Each row was made from one walk, in order. Every step used is in the known rows, and no mark comes twice. Write each row's walk.
In the rows, 128 means zero.
Known rows:
bipagag bomeza mifa salugut: [124 126 156 152 115 136 109 108 119 170 208 125  77 133 103 106 135 153
 135 129 186 139 117 111 121 181]
tasi bipagag bomeza mifa salugut: [123 110 152 153 110 137 138 107 114 171 202 100  89 122  84  99 127 134
 153 111 169 147 106 124 111 187]
tasi bipagag: [116  95 154 111 124 126 173 117 118 169 158 109 105 114 133 125 130  94
 151 117 172 116  58 105 168 180]
bipagag bomeza: [130 118 152 127 158 145 131 120 110 182 164 138  91 107 123 145 130 117
 113 146 181 116  78  78 166 183]
nutod belute mifa bomeza tasi bipagag: [ 98 107 154 104 101  95 174  88 131 187 129 129  69 129  95  54 124 131
 168  72 151 156  91 129 118 180]
belute nutod salugut: [ 85  92 142 139 131 113 117 119 125 157 162 160  78 125 165 106 141 134
 134 163 252 101 104  90 171 159]
nibu bipagag tasi bomeza mifa salugut nutod: [116  86 108 134  93 133 154 113 131 171 191 129 100 121  98 120 125 169
 130 157 169 172 122 143 113 155]
salugut nutod belute mifa: [102 130 122 111 104  95 131 113 143 164 145 156  66 158 136  92 104 136
 130 132 200 145  94  96 161 171]
nibu bipagag: [141 115 153 107 116 121 152 120 120 178 179 132 121 120 168 122 152 132
 118 159 170 107  53  92 207 170]
kedi bipagag bomeza mifa salugut: [145 122 154 142 127 146 122  97 108 154 199 109  74 131  93  92 130 141
 132 119 182 153 101 123 109 192]
nutod belute: [117 130 156 114 132 107 120 111 133 166 128 166  70 141 169 102 127 125
 137 134 191 118  79  96 182 179]
kedi bipagag bomeza mifa: [150 116 155 126 154 154 122 113 113 169 175 120  88 117  93  97 131 121
 122 119 179 139  87  96 142 195]
kedi bipagag bomeza: [155 111 149 115 169 157 146 107  96 161 152 119  87 103 113 126 124 102
 107 132 179 130  58  94 153 196]
tasi bomeza mifa salugut nutod belute: [102 125 120 136 115 112 121  99 144 170 155 173  59 144 120  91  98 159
 143 128 196 178 123 123 110 164]
nibu bipagag bomeza mifa salugut: [142 125 153 151 103 132 124 109 113 177 220 118  96 127 108  97 145 161
 128 142 168 139 100 118 136 182]
mifa bomeza tasi: [103 111 172  99 134 122 144  98 128 193 147 155  76 116 124 101 146 147
 132 110 169 139 104  98 131 160]
nibu bipagag tasi bomeza mifa: [128  97 142 121 111 138 150 125 141 189 174 139 114 117 106 112 155 161
 144 143 156 130 103 125 152 168]
bomeza tasi: [122 110 182  96 122 129 131 131 130 166 160 155  79 121 138 111 162 141
 117 129 190 132 108 103 162 165]
salugut mifa bomeza tasi: [ 88 104 156 103 128 124 155  94 122 179 158 161  78 130 106  91 131 153
 124 102 155 135 132 117 109 170]
nutod salugut mifa bomeza: [ 69 106 139 134 132 107 160  82 118 178 166 165  92 127 125  89 111 143
 135 116 177  94 130 110 114 182]
salugut mifa: [ 96 104 140 113 125 128 149 117 123 152 177 150  94 144 137 123 121 129
 118 130 173 103 108 105 151 181]
nibu bipagag tasi bomeza: [128  88 135 110 123 140 176 117 126 183 154 137 117 101 128 144 152 147
 136 160 153 120  77 129 162 167]
nibu bipagag bomeza mifa salugut nutod belute: [133 120 115 149 110 110 116 109 117 176 168 149  74 134 117  79 104 156
 115 150 178 178 104 120 136 177]
kedi bipagag tasi: [138  81 146  97 132 150 161 116 111 133 135 101  86 115 127 129 144 111
 132 145 174 121  74 135 157 180]

Write each row's walk:
[111  99 147 122 125 142 136 122 147 181 162 146  95 120  99 123 146 152
 153 130 173 128 122 120 133 168] : bipagag tasi bomeza mifa
[133 112 171 112 141 146 125 133 113 180 158 153  78 104 107 118 154 139
 102 132 181 142 108  98 146 174] : bipagag bomeza tasi
[102 118 121 121  87 114 146 105 131 151 199 127  75 150 123 121 111 146
 127 144 204 152 106 109 124 158] : belute mifa salugut nutod
[ 83 130 118 113 123  93 148  75 136 193 135 155  65 147 122  86  92 142
 145 114 177 148  88  88 131 166] : salugut nutod belute mifa bomeza
[ 63  59 134 124 116 112 175  94 111 173 150 137  79 114  93  67 121 133
 152  93 185 141 129 140  95 170] : belute nutod salugut mifa bomeza tasi bipagag
[115  95 118 146 116 141 147 111 114 173 192 107  86 118  77 113 100 127
 134 125 182 178 115 119 102 172] : tasi bipagag bomeza mifa salugut nutod
[105 123 127 137 105 106 108 109 136 159 157 157  56 154 136  85 105 147
 136 136 203 170 122 117 130 166] : bomeza mifa salugut nutod belute
[106  87 164 101 124 123 180 100 117 193 141 121  92 103 102  96 136 117
 154  89 152 145  86 119 123 171] : mifa bomeza tasi bipagag
[109  92 140 109 138 146 160 119 133 174 141 147  96 109 122 155 143 138
 146 147 171 117  96 120 145 165] : bipagag tasi bomeza
[115 107 113 150 116 119 133 106 117 173 150 133  64 126  93  84  89 130
 140 118 179 184 112 130 111 183] : tasi bipagag bomeza mifa salugut nutod belute
[111 127 154 138 109 129 127  99 140 172 205 144  85 140 113 108 135 165
 157 120 186 141 117 119 110 170] : tasi bomeza mifa salugut
[113 123 158 121 137 136 128 117 150 191 177 160  99 128 115 112 135 149
 148 119 184 129 105  91 143 168] : tasi bomeza mifa
[121  88 170  97 114 129 166 127 122 169 154 120  94 109 117 102 151 110
 143 104 170 139  87 122 150 174] : bomeza tasi bipagag
[100  89 113 135 106 139 143 114 138 164 180 137  79 128  91 131 117 159
 140 146 188 170 139 140  96 154] : bipagag tasi bomeza mifa salugut nutod
[ 88 103 146 136 116 113 146 117 121 145 179 165  95 132 138  93 127 139
 118 134 201  83 137 118 141 188] : nutod salugut mifa
[ 91 121 139 101 110  96 142  94 139 188 132 166  54 141 107  68 114 158
 133 104 179 173 120 108 115 163] : salugut nutod belute mifa bomeza tasi
[134  85 144 109 103 132 162 130 115 162 158 113 114 112 147 132 164 135
 125 171 157 107  72 127 192 168] : nibu bipagag tasi
[ 97  98 158  98 102 112 184  93 127 189 158 114  88 117  87  78 136 130
 162  77 152 147  89 120 116 172] : belute mifa bomeza tasi bipagag
[102 111 123 133 116 131 134 106 141 174 193 152  82 132 104 122 107 156
 133 134 196 170 125 112 103 155] : tasi bomeza mifa salugut nutod
[100 103 110 137 106 118 129 106 141 161 141 159  57 138 105  98 105 163
 150 138 184 179 137 149 103 165] : bipagag tasi bomeza mifa salugut nutod belute
[ 89  82 148 102 118 124 190  95 115 180 151 125  92 115  86  84 118 123
 149  79 138 144 109 134 103 178] : salugut mifa bomeza tasi bipagag
[108 116 125 112 137 109 125 116 131 167 121 169  66 134 160 112 100 121
 120 146 200 148  90  94 169 169] : salugut nutod belute
[ 79 107 134 116 140 121 162  79 119 185 162 147  90 135 123 114 106 133
 135 112 152 111 105  97 122 176] : salugut mifa bomeza
[121  96 107 129 115 128 141  96 132 143 133 143  56 134  97  85  98 150
 145 129 184 194 121 162  91 173] : kedi bipagag tasi bomeza mifa salugut nutod belute
[107 120 125 129 113 105 125 104 128 153 143 158  55 145 153 104  99 137
 128 146 203 160 102 117 142 166] : mifa salugut nutod belute
